Each row was made from one walk, in order. Every step used is in the known rows, and no mark comes twice. Write each row's walk.
Known rows:
kituk > gedet: [ -1  14  11   7  14 -13   2 -17 -10  17   5   6  -2  -4  -4 -15   3  -1
 -14  12   8   9  16 -22  -2  -3 -28  22  22   7 -36  -9]
naro > rekez > vemugik > gedet > nozo > sike: [ 23  43 -29  -8  -7 -33  34 -32  31  17  33  11  23  14   2  -6  14 -26
  26  24  45 -18  -1  11  37   5 -12  25  20  20  28  -4]
sike > nozo > naro > rekez: [ 32 -13 -31  -3   1 -19  -4 -27 -22  24  13  11   1  -1  -8   6   7  -5
 -20   5  18 -22  -4   1 -30  22  21   7 -28  16 -32  14]
rekez > vemugik > gedet: [  1  31   7 -17  -2  -1   2 -14  12   2  -4  21  21  -7   1   0  15 -28
  -1  16  21   1  -9   0  40 -16 -23  25  10  26 -16   5]
vemugik > gedet: [ -6  17 -10  -8  19  11  -3 -24 -10  20   4  28  11 -14  -4   0   3 -21
 -11  27   1  14  -2  -8  21 -17 -26   2   8  25 -23  -6]
vemugik > rekez > gedet: [  9  13  -6  -8  26  15  16 -41 -17  23  19   0 -16  -5  -4 -12  13 -30
  13  -8   1   8  20  16  18 -13 -19 -12   3  13 -21 -15]
vemugik > gedet > nozo > naro: [ 22  13  -8  -8  36  -4  24 -31  22  35  15  12  12 -29  23   1  11 -33
 -12  45  32  22  25 -13  21  -2  10  10  -8  22 -34 -12]
fikig > logafof > gedet > vemugik > rekez > naro: [ 12  10 -21 -36  17  23   8 -34  -8 -48  -1 -38  20 -12  10 -35  42 -67
  27 -37  12  -5  15  37  21 -15 -30 -19  24   8  12  -7]
kunob > nozo > gedet > vemugik > rekez: [ 12  21 -17   7  15  24   3 -31  16  12  40 -11  27  -9  11 -28  13  -2
  28  -4  15  -4  25  31  35  10   6 -44   1  13   5 -28]
vemugik > gedet > nozo > naro > rekez: [ 33  -1 -22   6  29 -14  18 -38   2  52  29  31  27 -14  17   7  13 -35
 -19  22  25  -5  11   1  -3  15  15   5 -14  26 -34 -12]
rekez > sike > nozo: [ 13  11 -18 -21  -3 -15 -17 -33 -12 -21   1 -12 -53  20 -18 -23  12  23
   2  29  25  -7  27  15  -1   9 -12  13  -8  -1  19   9]
rekez > sike: [  2 -10  -1 -11   3 -10 -16 -24  -7 -15   7 -14 -35  11   2 -14  14   6
  -5   6  12  14  28  18   1   4  -8   6   0   2  24  -6]
vemugik > rekez > sike > nozo > gedet: [ 21  20 -31 -14  12   3  -7 -54 -15   1  12  -7 -20  16  -7 -35   6  11
  -5  25  36  -5  28   8  16  18   2  -8 -20   1  -2 -12]
fikig > logafof > gedet: [-17   0 -12 -12   9  11   9 -20 -11   4 -16   1   9 -17  -7 -19  37 -35
 -13  -7  15  -4  23   4  33  -7 -38  10  22   9 -10  25]
naro > nozo > kunob: [  4  25  18  35   8   8   3  26 -17  -4  16  23 -17  26  25  21  13  -3
   9  -9  11  -8  12  24  -6  15   3  17  -6 -27  -2  -9]
fikig > logafof: [ -3   3 -13 -16  -2  -5   3  -8  -7 -14  -8 -18   8  -3   3 -16  19 -18
   3 -11  18  -9  14  -2  22  12 -14  -3  17 -19  -1  19]
nozo > gedet > vemugik > rekez > sike: [ 16   4 -16 -19  21  12  -4 -46   0 -17  39 -29   2   9  18 -39  22 -10
  16 -11  30   8  38  36  34  -1   2 -26  -2  14  28 -28]
kituk > gedet > nozo: [ 17  33  13  14  23 -21  30 -19  21  26  21   6   3   3  10 -22  10   0
   8  30  29  -7  37 -14   8   7 -14  20  20 -10 -15 -21]
fikig > logafof > gedet > rekez: [-28 -15 -34 -20  14  -4  27 -35 -29   2  -1   2  39 -20  10 -10  50 -27
  -6 -23   9 -28  29  19  32   2 -36 -14  16   3   7   8]
kituk > gedet > vemugik > rekez > naro > nozo: [ 42  34  14   4  29  26  11 -16  -8 -24  23 -23   5   6  14 -25  30 -17
  22 -14  11  -1  22  41  -3  17 -19   9  21 -17  -7 -34]
fikig > logafof > gedet > vemugik > rekez: [ -1   8 -18 -23  23  34  17 -27   5 -19  26 -16  28 -16  16 -35  42 -50
  24 -30  34  -6  32  39  49 -28 -31 -27  26  11  19   3]
kituk > gedet > nozo > naro > rekez: [ 38  -2  -5  17  25 -31  21 -34   3  50  33  16  19  -6  15  -5  14 -22
 -20  10  30 -11  24 -10 -23  24  13  18  -4  11 -43 -15]
logafof > gedet > nozo > sike: [  0  25 -24  -3   7 -14  39 -21  34  14  17  -7  -7  -1  -4 -13  15 -11
  21  28  32   3  22   8  30  -9 -19  16  21  14  36   0]
naro > rekez > vemugik: [ 20   6   7   3 -26 -24   1   0   5  -1   6  11  27  20   0   7  18 -14
   5 -29  17 -39 -18  19   1  14   9  22  -4   8   5  10]
logafof > gedet > rekez > vemugik: [-14   0  -3 -15  -9 -15  25 -13   3  -8  -5   9  44  -7  11   4  46 -17
   5 -25  17 -32  10  26  36  -5 -19  15   4  20  16   6]
nozo > gedet: [  2   8 -11   7   5   0   5 -19  -5  23  -4   1  26  -2  -4  -9  -2   6
 -11  10  -2  -4   0 -21  18  20  14   0 -13   9 -24 -12]
naro > rekez > sike > nozo > gedet: [ 21  11 -38  -1  -1 -23 -14 -58 -30  19  10   6 -10  29 -23 -26  14  24
 -13  23  19 -28  15   2  -1  40   9   7 -25  13 -10  -3]
vemugik > rekez: [ 11   1  -4  -2  14  26   5  -8   0  -7  18   4   2  -1  16 -10  -6 -25
   2 -15  22   5   6  21   1 -15   1 -26   0  -9   6 -11]
gedet > nozo > naro: [ 26  -1   0  -2  22 -12  26  -8  31  19  12 -11   4 -18  27   1   9 -15
  -3  23  31  12  26  -7   3  10  30   9 -16   1 -16  -8]
naro > rekez > gedet > vemugik: [ 11   9 -20  -6  11 -16  14 -42 -18  23  41  -9  18   6 -13 -11  40 -10
  38 -22 -20 -28  16  24  21   7 -13  -1   8  40  -5 -12]
fikig > logafof > gedet > nozo: [  0  20  -9  -5  20  -2  36 -22  22  15   2   1  11  -9   8 -26  39 -31
  10  14  35 -18  43   9  39   3 -24  10  19  -7   8   9]
sike > nozo: [ 12  19 -16  -9  -5  -6  -1 -10  -5  -8  -3   2 -21   9 -20  -9   0  18
   8  25  14 -19   3  -1  -3   5  -5   7  -8  -5   0  14]

Which walk is each row?
[ 11  37  -8   1  27  -1  26 -27  23  29  18  25  10  -5  10 -10   9 -18
  10  43  23  -1  21  -1  30  -4 -12   4  10   8  -4 -19]  vemugik > gedet > nozo
[  9 -11  -2  11   4  -3 -13 -12  10  30   1  -7 -16 -31   4   8   5   2
 -19  19   8  26  20   4  -6  22  16  -5 -12  15 -34   5]  kunob > nozo > naro
[ 14  24 -29 -22   5 -15  -3 -45  -1 -14  24 -31   4  14 -12 -37  29  27
  29  23  18 -17  30  12  38  20   2  -2  -9  23  14 -10]  rekez > sike > nozo > gedet > vemugik
[ 32  -7 -20  -8  29 -22  -1 -60  -7  34  33  16  -9   0  18 -11  26 -28
 -23  27  35  11  36  18  -1  15   1  11 -11  29 -10 -16]  vemugik > gedet > nozo > naro > rekez > sike
[-11 -10 -35 -32  10 -11  14 -42 -36 -28 -25 -22  30 -13   6 -11  50 -42
  -1 -29 -10 -23  12  17   4  11 -31  -7  15   2   0  -3]  fikig > logafof > gedet > rekez > naro
[  2  18  -7 -17  15  -7  16 -31  -2   5  28 -24   5  -4 -10 -16  35  -5
  44  -8 -18  -8  23  14  40  -5 -17   1  14  34  -2 -11]  rekez > gedet > vemugik
[ 24 -34 -14  -6   9 -23 -21 -39 -23  12  20  -5 -19   5   9  -2  19 -13
 -29  -6  19  12  21  19 -24  21  14   8 -19  22  -6  -3]  nozo > naro > rekez > sike
[ 14  -2  -7 -25  16  12  -6 -33   3 -36  42 -30 -15   9  24 -32  21 -14
  27 -17  31  11  39  51  21 -16  -9 -25   8   7  47 -22]  gedet > vemugik > rekez > sike
[-11  -2 -13  -2  20 -25  20 -32 -27  12  17   8  30  -7  13  -7  20   3
  -8  -7   4 -17  24  -5  -1   6 -26  -4  17   0 -17 -22]  kituk > gedet > rekez
[ -4  41   0  16  24 -10  21 -10   4  14  27  39   0  14  31   8  10 -37
  18  26  25  -5  20   0  17 -15 -10   6   3   0  -5 -24]  vemugik > gedet > nozo > kunob
[-23   6 -27  -6   9 -27  -2 -38 -42 -19  15  22 -34  25  12  -1  38  -8
   6   4  26 -26  39  30   0  -8 -28   6 -10   8  19  -2]  logafof > gedet > rekez > sike > nozo > kunob
[ 22  11 -21 -21   8   5 -14 -39 -11 -25  16  -8 -52  19  -5 -31   7   4
   7  16  42  -2  30  32  -3  -1 -12  -9  -8  -9  24   1]  vemugik > rekez > sike > nozo
[ 14   8  -8 -14  16  24  11  -9  13 -23  40 -17  21  -3  22 -20  10 -22
  34 -26  21  -4  14  36  22 -21  -1 -34   8   5  26 -17]  gedet > vemugik > rekez
[  5  -4  -8 -24  24  22  -3 -42   1 -22  35 -15 -16  -1  15 -37  35 -28
  15 -15  32  14  47  55  32 -27 -28 -16  12  27  40 -15]  logafof > gedet > vemugik > rekez > sike
[ 13 -18 -12  -1  -2 -20 -21 -36 -25   4  21   4 -20  24  -1 -10  17   0
 -12 -11   9  -9  18  29 -20  18  -3   4  -6   9  20  -6]  naro > rekez > sike
[ 26  10 -10 -26  10  15   2 -19   0 -50  10 -38  13   1  15 -20  14 -39
  37 -31   0  -1  -2  33  -5  -9   1 -25   8   4  18 -28]  gedet > vemugik > rekez > naro
[ 16  32   1   1  24 -16  37 -33  16  36  19  -3 -15   3  -1 -12  24  -5
  31  23   5 -11  36   3  27  12  -6  12   4   3  -8 -17]  rekez > gedet > nozo
[ 13  -8  -4 -13  14  11 -14 -31  -7 -21  22 -11 -34  11  16 -23   8 -18
  -2  -9  33  20  32  36   2 -10  -8 -17   0  -5  29 -16]  vemugik > rekez > sike
[ 14  52 -19 -18  -2 -26  37 -22  44   2  20  -3  11   5   6  -9  13 -20
  34  37  48   2   7   3  53  -7 -16  26  25  15  31  -2]  rekez > vemugik > gedet > nozo > sike
[ 20 -28 -15  10   1 -23 -31 -45 -15  28  22  -1 -34  -1   3  -5  21   2
 -27   6  15  12  34  33 -24  35  11  -1 -14  21  -8  -5]  kunob > nozo > naro > rekez > sike
[ 13  15 -17  -8  19  23  14 -24   9  -3  36 -17  42  -4  17 -27  10 -17
  25 -16  20  -6  14  19  36  -5  10 -36  -2  13   7 -26]  nozo > gedet > vemugik > rekez
[ 23  28 -16 -25  20  -5  -5 -52 -10 -27  39 -20 -37  15  -5 -49  20   5
  22  16  47  -3  50  29  14 -10 -33  -1  13   6  15 -11]  kituk > gedet > vemugik > rekez > sike > nozo
[-16   3 -11 -28 -10 -17  28 -21  -2 -18 -10  -6  48 -10  16  -8  60 -30
   7 -33  29 -39  17  24  51   3 -28  12  18   5  14  21]  fikig > logafof > gedet > rekez > vemugik
[-12   6  -5 -10  12  12  13 -14  10  -4  16  -6  22 -15  -4 -17  33 -13
  21  -7  -1  -6  19  22  36 -22 -24  -1  16  39  13   2]  logafof > gedet > vemugik
[ 25  22 -12  12  19 -26  33 -44   1  51  34  15  -2  14  -5  -9  26 -11
  23   9   1 -33  28  12   8  24   2   9   0  10 -11 -18]  naro > rekez > gedet > nozo
[  8  27 -16 -12   9  -8 -10 -23 -18 -48  43  -6 -42  36  22 -18  21 -14
  42  -6  44 -12  34  44   5 -16  -8 -13  -6  -3  37 -11]  gedet > vemugik > rekez > sike > nozo > kunob
[ 41  19   9   8  16  35   2  -3 -11 -22   0 -12 -11   8  13  -5  13 -16
   6 -15   7   0   5  45 -17  23   1   0  -2 -33   2 -23]  vemugik > rekez > naro > nozo
[  7  -4 -20   2  18  -7   7 -46 -29   8  21  -8  12  13  18 -13  39  30
  -9   3  12 -13  44  35  21  48   2  -4 -15 -11  15 -29]  naro > nozo > gedet > rekez > sike
[ 19  48  10  -8  10 -10  30 -17  42  13  12  20  23   0  16  -7  20 -25
  19  34  40 -11  14   5  50  -5 -10  23  10   7   2  -9]  rekez > vemugik > gedet > nozo
[ -2  13 -43 -31  15 -19  -3 -64 -35  -9  14  12 -19   9  -7 -16  26  13
  -1  33  24 -15  35  21  17   5 -32  -4  -3  13  13  -8]  vemugik > gedet > rekez > sike > nozo
[ -4  27 -10   8  -5 -18  -3   5 -21 -20   9  20 -31  28   4   8   2  -2
  17   9  18 -22   3   2 -12  -4  -1   9 -13 -11  -4   6]  sike > nozo > kunob
[ 23  -2 -17 -17   7 -10   1 -15  -2   3  -5 -10 -18 -15  -4   1   4   1
 -14  28  25   6   7 -11  -8   7  17  13 -21  12 -32  18]  sike > nozo > naro
[-10  -6 -33  -3  11 -13  23 -32 -24  19   9   2  55  -4  14  -2  17  11
  -4  -8  -4 -26  10  -4  18  26  11 -25 -14   4  -9 -23]  nozo > gedet > rekez
[-10 -13 -24 -20   9  -9  12 -36 -32 -17 -20  -5  25 -11   2   1  35 -26
  -2 -22 -22 -17   2  19 -10   3 -21  -4   3  15   0 -17]  logafof > gedet > rekez > naro
[ 23 -29 -15   6   5 -14  -3 -17 -17  28  14  10  18  -9   7  14   7 -22
 -26 -14   6  -5  -6   2 -28  18  25   3 -19  20 -32   2]  nozo > naro > rekez
[  3  19   6  -4  16 -12  10 -17   3  -2  31 -17  21  -6   3 -24  20   0
  23  -2   7  -2  23  -3  23 -10 -27   8  29  21  -9 -15]  kituk > gedet > vemugik
[ 14  24  16  25   6   2  -4  18 -27 -28   0   6 -21  29  20  20  19 -17
  14 -13  -5  -8   1  27 -26  22   4  22  -7 -28  -5 -20]  rekez > naro > nozo > kunob
[  3  13 -14  -7   7  -2  12 -18   9   2  24 -23  44  -3   4 -20  18   8
  26  -1  -2 -13   8  -2  40  11  11 -11  -1  23   0 -15]  nozo > gedet > vemugik
[ 18  25 -26  -3   7 -21  24 -27 -23 -14  11 -27   2   9   2  -5  25   7
  12   0   7  -1  11  19  -6  33 -27  23  27 -16  12 -24]  kituk > gedet > rekez > naro > nozo > sike
